What can hang from each mark:
J_209: J_26 J_683
J_142: J_437 J_779
J_712: J_860
J_683: J_275
J_804: J_142 J_860
J_96: J_804
J_437: J_209 J_275
J_860: J_712 J_804

Every row comes from one small tree of marks. The marks that hang from a mark follow it in brackets, in the order of their numbers. Every link used is in the known rows. Which tree was each row made from?
Known rows:
J_209[J_26 J_683[J_275]]: -45.1  24.7 -24.9  12.4  24.1  11.7   4.5   6.8  23.6 -13.9   3.4 -19.4   5.8 -27.4  15.0  -7.1 -26.0  23.6  32.4  -0.1
J_804[J_142[J_437] J_860[J_712]]: -13.6  22.9  26.1  20.3  -8.1 -10.4  19.9  43.8  20.5 -19.2  13.4 -49.9 -34.0 -53.7   2.8   3.1  -5.6   3.3 -17.6 -23.7
J_142[J_437[J_209[J_26] J_275] J_779]: -57.2  10.9  26.0  25.9  39.5  -7.0   3.5  -1.7  19.2 -21.9  45.3 -36.3  -8.9 -48.0  -1.0  16.4  -1.7 -20.9  10.2 -15.1
J_804[J_142[J_437[J_275] J_779] J_860]: -26.1  22.5  22.8  27.5   2.0  -9.0  17.8  26.4  22.6 -24.5  26.7 -43.9 -34.9 -60.2   9.8  13.6  -8.9  -7.3 -20.4 -29.3
J_142[J_437[J_209[J_683]]]: -43.3  18.1   8.2  16.5  26.1  -0.3  19.3   5.4  10.1 -25.9  27.9 -26.4  -3.9 -42.7  -3.0   9.9 -15.1  -8.4   4.7  -1.3
J_437[J_209[J_683] J_275]: -70.0  13.7  -3.4  11.1  43.6  -3.5   6.0   9.2  21.9 -16.0  15.0 -15.2  -5.1 -34.7   4.2  17.8 -13.0  -9.0   8.2  -3.0
J_712[J_860[J_804]]: -26.5   3.4  -8.6  20.3  11.4  -6.9  20.0  37.3  16.7  -3.0   3.4  -6.5   9.9 -42.4  11.3  -2.0 -23.8  12.0   9.6 -13.3
J_804[J_142[J_437[J_209 J_275] J_779] J_860]: -31.7  22.6  21.3  25.7  13.0 -10.2  14.6  25.7  21.0 -30.5  28.0 -44.1 -36.1 -59.6   6.0  17.3  -7.0 -15.5 -14.3 -30.2
J_683[J_275]: -42.1  15.3  -1.1  23.0  -3.3   0.9   4.5  10.3  25.4 -19.8   6.7 -15.3  -4.2 -42.9  17.6 -11.3 -31.4   7.4   9.3   9.5
J_712[J_860[J_804[J_142[J_779]]]]: -26.6   5.5 -13.0  26.3  10.2  -7.7  17.8  47.2  18.2  -8.8   6.0 -14.1   2.5 -44.7  12.6  -0.4 -22.6  11.9   3.3 -21.8
J_437[J_209 J_275]: -67.1   7.0   5.9  15.0  35.8  -6.7   6.8  10.6  23.5 -12.4  16.4 -15.3 -10.2 -42.5   5.6  17.7 -11.1 -12.5  13.6  -0.2
J_860[J_804[J_142]]: -23.9   6.8 -22.1  23.7  -2.0   1.1  14.1  61.2  22.0 -10.0   1.7 -29.8   3.9 -38.5  15.2   7.0  -6.0  18.1 -12.5 -24.7
J_96[J_804[J_142]]: -26.7   8.2 -17.9  29.4   0.6  -5.0  20.4  20.8  24.8 -29.9  -5.7 -23.6  -6.8 -28.8   7.9   2.4 -30.7  24.4   0.4  16.3
J_142[J_779]: -21.0   6.0  21.4  32.6   6.0   5.1   7.4  16.0  24.5 -10.9  18.9 -26.9  -6.0 -49.8  20.4   1.1 -16.5  -0.2 -11.5  -6.2
J_96[J_804[J_142 J_860[J_712]]]: -11.5  10.5   4.6  25.8  -4.7 -11.1  15.9  29.0  27.5 -30.6  -8.8 -35.2 -17.1 -32.9   4.6   0.4 -22.3  20.5  -9.6   4.8
J_437[J_275]: -56.3   7.0   9.4  18.4  13.6  -5.8  12.8  13.0  27.5  -0.3  14.6 -15.5  -7.6 -44.5  13.7   8.9 -15.4   1.8   0.4   1.3
J_804[J_142]: -31.0  15.0 -13.2  25.6  -2.3   2.6  21.1  40.7  22.5 -11.8   3.0 -26.2 -19.3 -46.8  17.8   3.2 -21.1  16.3  -1.6  -4.8
J_96[J_804[J_142[J_437[J_209 J_275] J_779]]]: -40.1   8.5  -5.1  33.1  15.4 -11.6  13.5  11.3  23.1 -40.3  13.9 -32.3  -9.7 -31.0  -1.0  10.2 -22.4   6.0  -3.5   7.7
J_804[J_142[J_437[J_209] J_779]]: -36.2  17.2   2.8  32.2  13.1  -1.9  15.1  29.8  17.1 -29.1  27.1 -39.1 -21.9 -50.7   7.3  10.6 -12.2  -5.2  -6.6 -16.5
J_860[J_712 J_804[J_142[J_437[J_209 J_275] J_779]]]: -32.9   4.4  12.4  26.1   7.8 -14.5  -4.2  70.7  24.6 -17.0  19.2 -54.0  -0.5 -34.6  -1.6   7.7  17.9   0.1 -25.7 -40.4

Which tree is each row?
-42.4   7.1  -9.3  23.9  22.1 -13.5  15.8  40.4  16.5 -14.8  16.6 -16.6   0.5 -44.3   4.8   7.2 -16.7   0.5   6.3 -24.7 -> J_712[J_860[J_804[J_142[J_437[J_209 J_275] J_779]]]]
-45.1  12.8 -17.1  25.6  16.9 -10.4  19.0  12.3  21.2 -38.8   7.2 -27.9  -6.3 -25.5  -3.2  10.2 -25.7  13.1   0.5  11.3 -> J_96[J_804[J_142[J_437[J_209[J_683] J_275]]]]
-16.3   2.3   7.5  28.1  -4.0  -7.6  -3.2  78.4  27.3  -9.3   5.8 -50.2   1.8 -34.6   8.8  -0.1  12.0  13.2 -28.8 -36.7 -> J_860[J_712 J_804[J_142[J_779]]]
-28.6  20.2  36.5  25.3  10.0 -15.7   6.2  38.7  23.9 -27.5  26.7 -55.3 -37.4 -55.5   0.5  11.8   3.8 -15.2 -21.3 -34.5 -> J_804[J_142[J_437[J_209 J_275] J_779] J_860[J_712]]
-72.1  14.4 -12.0   8.2  54.4  -0.2   3.9   6.1  23.5 -10.7  13.7 -18.5  -2.0 -31.0   4.0  18.1  -9.2  -2.2  30.3  -6.0 -> J_437[J_209[J_26 J_683] J_275]
-22.7   4.6  11.6  27.1   4.8 -11.3  -2.3  72.3  22.2 -18.2  16.4 -54.3   0.2 -35.0  -0.1   4.9  16.1   2.8 -25.2 -38.7 -> J_860[J_712 J_804[J_142[J_437[J_209] J_779]]]
-11.3  12.0  17.2  32.0  -2.3 -13.9  13.5  22.1  25.2 -38.5   7.2 -44.9 -18.1 -36.3  -0.5   2.0 -17.2  10.3 -17.3  -1.9 -> J_96[J_804[J_142[J_437 J_779] J_860[J_712]]]
-38.6   6.5  -7.9  25.5  14.6 -13.1  17.6  41.5  17.3 -10.6  15.5 -16.6   1.6 -44.7   6.7   4.0 -18.5   5.5   2.4 -24.6 -> J_712[J_860[J_804[J_142[J_437[J_275] J_779]]]]
-23.8   7.8  -9.4  28.7   1.1  -2.1  11.7  54.7  19.8 -18.2  18.1 -38.5   2.7 -41.4  10.0   9.3  -0.6   8.3 -20.1 -31.8 -> J_860[J_804[J_142[J_437 J_779]]]
-61.6  12.3  17.0  17.1  28.4  -9.8  16.1   2.2  15.5 -20.0  34.0 -25.3  -9.0 -46.4  -4.4  16.2  -9.2 -16.7   7.1  -1.7 -> J_142[J_437[J_209 J_275]]
-32.0   7.4 -10.3  25.7  18.5 -10.0  18.2  42.5  14.2 -15.8  13.3 -17.2   1.2 -45.2   5.7   3.9 -19.1   3.3   6.8 -23.6 -> J_712[J_860[J_804[J_142[J_437[J_209] J_779]]]]
-28.9   6.7 -18.6  22.4   8.8  -7.5  21.7  47.7  16.9  -6.6   1.4 -10.5   2.9 -42.9  11.9  -0.6 -23.8  15.3   8.1 -18.2 -> J_712[J_860[J_804[J_142]]]
-24.3   5.4   7.0  25.3   9.5  -9.5  -3.8  71.1  23.0 -15.7  15.6 -55.7   1.6 -33.6  -0.1   4.9  18.1   6.6 -14.1 -39.9 -> J_860[J_712 J_804[J_142[J_437[J_209[J_26]] J_779]]]
-14.7  11.5  15.8  30.7   6.2 -14.3  11.6  21.8  23.7 -42.3   8.1 -44.6 -18.5 -35.4  -2.7   5.5 -15.5   4.7 -13.3  -2.5 -> J_96[J_804[J_142[J_437[J_209] J_779] J_860[J_712]]]
-28.3   7.3  -9.0  26.4  11.2  -9.9  20.1  43.8  15.3 -12.1  13.0 -17.6   2.0 -44.9   8.2   1.1 -20.0   8.0   2.2 -23.2 -> J_712[J_860[J_804[J_142[J_437 J_779]]]]
-41.0  14.0 -22.4  19.8  18.8  -9.9  16.6  39.8  14.1 -21.6   8.8 -13.2   4.1 -38.6   3.7  -0.5 -24.9   7.4  11.6 -20.2 -> J_712[J_860[J_804[J_142[J_437[J_209[J_683[J_275]]]]]]]
-32.4   5.4   5.8  21.7  -0.8 -14.4   3.2  72.3  24.8  -9.7  13.0 -48.5   1.3 -33.3  -0.6   5.0  13.8  10.1 -23.4 -33.8 -> J_860[J_712 J_804[J_142[J_437[J_275]]]]
